What can hang from each mark:
mibipar: danek
danek: mibipar sogu
likizit: kogumed nupu
kifu: danek
lufivub: nupu
ladi: lufivub pive
kogumed: mibipar
nupu: danek likizit lufivub pive

Known rows, with every way that one mark hangs from another:
lufivub[nupu[danek likizit[kogumed] pive]]: [ 1.524  0.051 -1.931  0.132 -1.892  1.674  2.271  5.634  0.408  0.217
 -2.549 -0.966 -2.523  0.785 -0.038 -5.235 -2.127 -2.826  1.939]
lufivub[nupu[danek[sogu] likizit[kogumed]]]: [ 2.503  0.577 -3.840 -0.380 -1.615  1.829  2.646  3.773 -0.411  0.626
 -2.455 -1.158 -2.373 -0.306  0.048 -4.751 -0.726 -3.389 -0.223]
likizit[nupu]: [ 3.037 -0.076  0.347  2.243 -3.511  2.175  1.608  2.312 -1.704  0.939
 -0.454  0.926 -2.001 -0.564 -0.298 -2.464 -0.366 -3.923  0.037]
lufivub[nupu[likizit[kogumed]]]: [ 2.340  1.133 -0.984  0.385 -2.499  2.218  0.471  3.951 -2.059  1.227
 -1.473  0.466 -2.191  0.651 -0.181 -3.714 -2.131 -0.731  0.431]
likizit[kogumed]: [ 2.546  2.232 -0.199  0.903 -2.339  2.215  0.650  3.848 -3.426  2.480
 -3.191  1.731 -2.216  0.155  0.536 -2.365 -2.471 -1.328 -0.334]
lufivub[nupu]: [ 3.092 -0.435  0.044  2.463 -2.985  2.349  1.296  1.744 -3.107  1.385
 -0.711  1.252 -1.841  0.561 -0.159 -3.491 -1.305 -2.422  0.400]
ladi[lufivub[nupu[likizit]] pive]: [ 1.447  1.195  0.738  1.307 -3.616  2.788  1.023  0.215 -3.165 -0.477
 -0.416 -0.117 -3.145 -0.025 -0.973 -2.110  1.635 -0.668 -1.486]
kogumed[mibipar[danek]]: [ 4.442  1.352  0.197  2.772 -2.734  2.899  0.833  1.929 -3.937  0.810
 -1.230 -0.103 -2.370  2.378  0.474 -2.062 -0.224 -1.250  0.133]
nupu[danek likizit lufivub pive]: [ 2.391  0.528 -0.761  0.879 -2.769  0.749  0.086  4.612  2.456 -1.046
 -2.086 -1.952 -1.450  0.358 -0.372 -3.750 -1.344 -3.197  1.344]
ladi[lufivub[nupu[danek[mibipar] likizit[kogumed]]] pive]: [ 1.400  2.499 -1.997 -0.017 -0.742  2.971  1.690  2.419 -2.216 -0.766
 -2.279 -1.076 -2.965 -0.049 -0.389 -3.410  2.709 -1.732 -1.064]
kogumed[mibipar]: [ 3.337  0.845  0.755  3.193 -3.657  2.297  1.162  2.016 -4.074  1.549
 -1.685  1.089 -2.775  1.465  0.496 -2.059 -1.248 -1.322  0.858]
likizit[kogumed nupu[lufivub pive]]: [ 0.623  0.171 -0.395  1.530 -0.554  0.952 -0.483  3.645  1.436 -0.301
 -2.578 -0.066 -2.667  1.294 -0.211 -3.031 -1.891 -3.345  1.483]
kifu[danek]: [ 3.654  0.266 -0.039  2.011 -3.288  2.021  1.624  3.030 -3.141  2.429
 -1.417 -0.179 -0.766 -0.697 -0.653 -2.312 -1.316 -3.342  0.107]
mibipar[danek]: [ 4.622  1.720 -0.077  1.539 -2.666  2.853  0.618  2.294 -2.834  1.157
 -1.323  0.149 -1.474  1.104  0.109 -2.269 -0.468 -2.086 -1.122]
likizit[nupu[danek lufivub pive]]: [ 1.753 -1.266 -0.562  2.191 -1.908  0.690  1.447  3.656  2.146 -1.138
 -1.300 -0.987 -1.625 -0.307 -0.259 -3.820 -0.323 -5.713  1.973]
lufivub[nupu[danek[sogu] likizit]]: [ 3.336 -0.511 -3.178  0.692 -2.860  1.913  2.803  2.329  0.095 -0.024
 -1.092 -1.633 -1.923 -0.353 -0.414 -4.690  0.201 -4.209 -0.369]
nupu[danek[mibipar sogu] likizit[kogumed]]: [ 3.530  2.649 -4.688 -0.693 -0.521  2.354  1.445  3.905  0.916  0.488
 -4.020 -2.050 -2.321  0.741  0.039 -3.853  0.333 -3.618 -1.312]
lufivub[nupu[danek likizit pive]]: [ 2.459 -0.991 -1.220  1.196 -3.128  1.749  2.500  4.223  0.873 -0.351
 -1.163 -1.360 -2.054  0.697 -0.458 -5.158 -1.124 -3.696  1.786]
likizit[kogumed[mibipar] nupu[pive]]: [ 0.878  0.001 -0.211  2.647 -1.584  1.941  1.770  3.711 -1.167  0.637
 -2.638  0.402 -4.213  2.537  0.313 -3.010 -1.656 -2.842  2.506]
ladi[lufivub[nupu] pive]: [ 1.234  0.676  1.055  2.373 -2.842  2.833  1.582 -0.600 -4.782  0.313
 -0.990  1.253 -3.256 -0.154 -0.503 -1.920  1.566 -1.373 -1.382]
ladi[lufivub]: [ 2.613  1.490  0.784  1.569 -2.603  2.168  0.728  0.508 -4.641  0.847
 -2.338  1.953 -2.019  0.017 -0.525 -1.495  0.638 -0.932 -0.662]
likizit[kogumed[mibipar[danek[sogu]]] nupu]: [ 3.014  1.049 -2.608  1.691 -0.450  2.612  1.834  1.667 -1.731  0.197
 -2.133 -1.099 -3.719  2.417  0.391 -2.542  0.635 -3.335 -0.388]

Rows:
[ 2.582  2.461 -0.296  1.148 -3.211  2.206  0.362  4.261 -2.941  1.245
 -2.478  0.233 -3.071  1.543  0.382 -2.329 -2.028  0.284  0.946] : nupu[likizit[kogumed[mibipar]]]
[ 4.066 -0.327 -2.051  2.208 -1.451  2.589  2.112  2.616 -1.681  0.517
 -1.251 -0.166 -1.219  0.678  0.059 -4.609  0.589 -4.324  0.625] : lufivub[nupu[danek[mibipar]]]
[ 2.608  1.099 -0.458  2.152 -0.460  1.691 -0.606  2.827 -1.678 -0.787
 -0.945 -0.691 -2.311  2.008  0.379 -2.158  0.035 -1.858  1.102] : likizit[kogumed[mibipar[danek]] nupu[lufivub]]
[ 2.214 -1.744 -2.973  1.907 -1.432  1.802  3.567  1.844  0.646  0.242
 -2.674 -1.045 -2.936  1.182 -0.100 -5.107 -0.629 -5.596  0.712] : lufivub[nupu[danek[sogu] pive]]
[ 1.276  1.022 -3.210  0.761 -0.583  0.627  0.760  3.885  2.316 -1.116
 -4.177 -2.767 -3.616  2.334  0.349 -3.789 -1.270 -2.672  1.554] : nupu[danek[sogu] likizit[kogumed[mibipar]] lufivub pive]
[ 1.624  0.785 -0.029  0.917 -3.768  2.445  2.640  1.495 -3.002 -0.760
 -0.450 -0.586 -2.592 -1.612 -0.524 -3.034  2.276 -2.109 -0.897] : ladi[lufivub[nupu[danek likizit]] pive]
[ 2.892  0.550 -1.698  2.127 -0.319  1.354 -0.116  3.177  2.058 -0.786
 -3.040 -1.506 -1.446  1.858 -0.100 -3.912 -0.159 -4.356  1.124] : nupu[danek[mibipar] lufivub pive]
[ 4.260  0.608 -3.420  1.842 -0.568  2.447  1.257  0.896 -0.538  1.583
 -2.786 -2.090 -1.494  1.338 -1.116 -2.638  0.665 -4.851 -1.372] : kifu[danek[mibipar sogu]]
[ 3.165  1.064 -2.080  1.115 -1.052  1.286 -0.634  4.029  3.617 -1.592
 -2.511 -2.829 -1.456  1.874 -0.652 -4.010 -0.126 -3.604  1.034] : nupu[danek[mibipar] likizit lufivub pive]
[ 2.438 -0.894 -3.874  2.048  0.772  1.229  1.103  1.583  4.695 -1.943
 -2.642 -2.943 -2.368  1.792 -0.709 -4.201  1.625 -7.298  0.481] : likizit[nupu[danek[mibipar sogu] lufivub pive]]
[ 2.103 -0.898 -3.960  1.714  1.190  2.066  2.456 -0.590  0.163 -1.324
 -3.676 -1.327 -3.140  2.636 -0.977 -4.595  2.755 -4.805  0.213] : ladi[lufivub[nupu[danek[mibipar sogu] pive]]]
[ 2.614  2.073 -3.079  0.576 -0.505  2.448  0.648  2.934  0.786 -0.237
 -3.958 -2.847 -4.437  4.692  0.035 -2.992 -1.118 -1.293 -0.017] : nupu[likizit[kogumed[mibipar[danek[sogu]]]] pive]
[ 2.232 -1.540 -0.897  2.185 -2.342  1.834  3.034  3.425 -0.727  0.507
 -1.783  0.020 -2.156  0.654  0.071 -5.053 -1.337 -4.425  1.893] : lufivub[nupu[danek pive]]
[ 3.958 -0.506 -4.015  1.911 -0.383  2.495  2.615  0.904 -0.331  0.254
 -2.164 -1.153 -2.011  1.090 -0.149 -4.794  1.286 -5.443 -0.580] : lufivub[nupu[danek[mibipar sogu]]]
[ 2.330 -0.153 -2.160  0.960 -0.449  2.059  1.487  1.816  0.333 -1.911
 -2.204 -1.633 -2.294  2.123 -1.341 -4.629  2.095 -2.868  1.261] : ladi[lufivub[nupu[danek[mibipar] likizit pive]]]
[ 2.521 -0.685 -1.805  2.377 -0.224  1.246  0.700  3.051  3.310 -1.728
 -1.719 -1.922 -1.623  1.260 -0.525 -4.108  0.908 -6.149  1.660] : likizit[nupu[danek[mibipar] lufivub pive]]
[ 0.655 -0.721 -2.958  2.051  0.196  0.558  1.959  3.053  1.975 -1.181
 -3.475 -1.836 -3.803  1.679  0.424 -3.862 -0.224 -5.199  2.164] : likizit[kogumed[mibipar] nupu[danek[sogu] lufivub pive]]
[ 2.357  2.634 -0.473  0.048 -2.143  1.149 -1.854  4.223 -0.339  0.412
 -2.343 -0.252 -1.524  0.344 -0.121 -2.303 -2.268 -0.227 -0.070] : nupu[likizit[kogumed] lufivub]
[ 0.774 -0.170 -1.182  1.107 -0.668  0.684  1.205  5.000  1.582 -0.645
 -2.628 -0.563 -2.097 -0.255  0.184 -3.896 -1.175 -4.824  2.039] : likizit[kogumed nupu[danek lufivub pive]]
[ 1.244 -0.759  0.254  2.226 -1.458  1.937  1.186  0.182 -2.679 -0.232
 -2.276  1.084 -2.937  2.076 -0.989 -3.281  0.097 -1.698  1.146] : ladi[lufivub[nupu[pive]]]
[ 1.492  1.546 -1.408 -0.218 -1.526  0.732 -0.085  5.974  2.081 -0.473
 -3.407 -1.525 -1.844  0.409  0.073 -3.827 -2.231 -2.351  1.415] : nupu[danek likizit[kogumed] lufivub pive]
[ 1.461  0.125 -4.530  0.964  1.988  1.105  0.919  2.862  4.243 -1.352
 -4.003 -2.549 -2.774  1.834 -0.320 -4.336  0.737 -6.447  0.563] : likizit[kogumed nupu[danek[mibipar sogu] lufivub pive]]
[ 3.476 -0.282 -1.060  1.085 -3.892  2.046  2.340  3.874 -1.378  0.314
 -0.173 -0.551 -1.175 -0.924 -0.179 -4.556 -0.532 -3.130  0.746] : lufivub[nupu[danek likizit]]
[ 1.447  0.982 -0.995  0.937 -0.047  2.294  0.351  1.848 -2.552 -1.520
 -2.431 -1.242 -3.935  4.521 -0.627 -3.289  0.574  0.842  1.690] : ladi[lufivub[nupu[likizit[kogumed[mibipar[danek]]] pive]]]
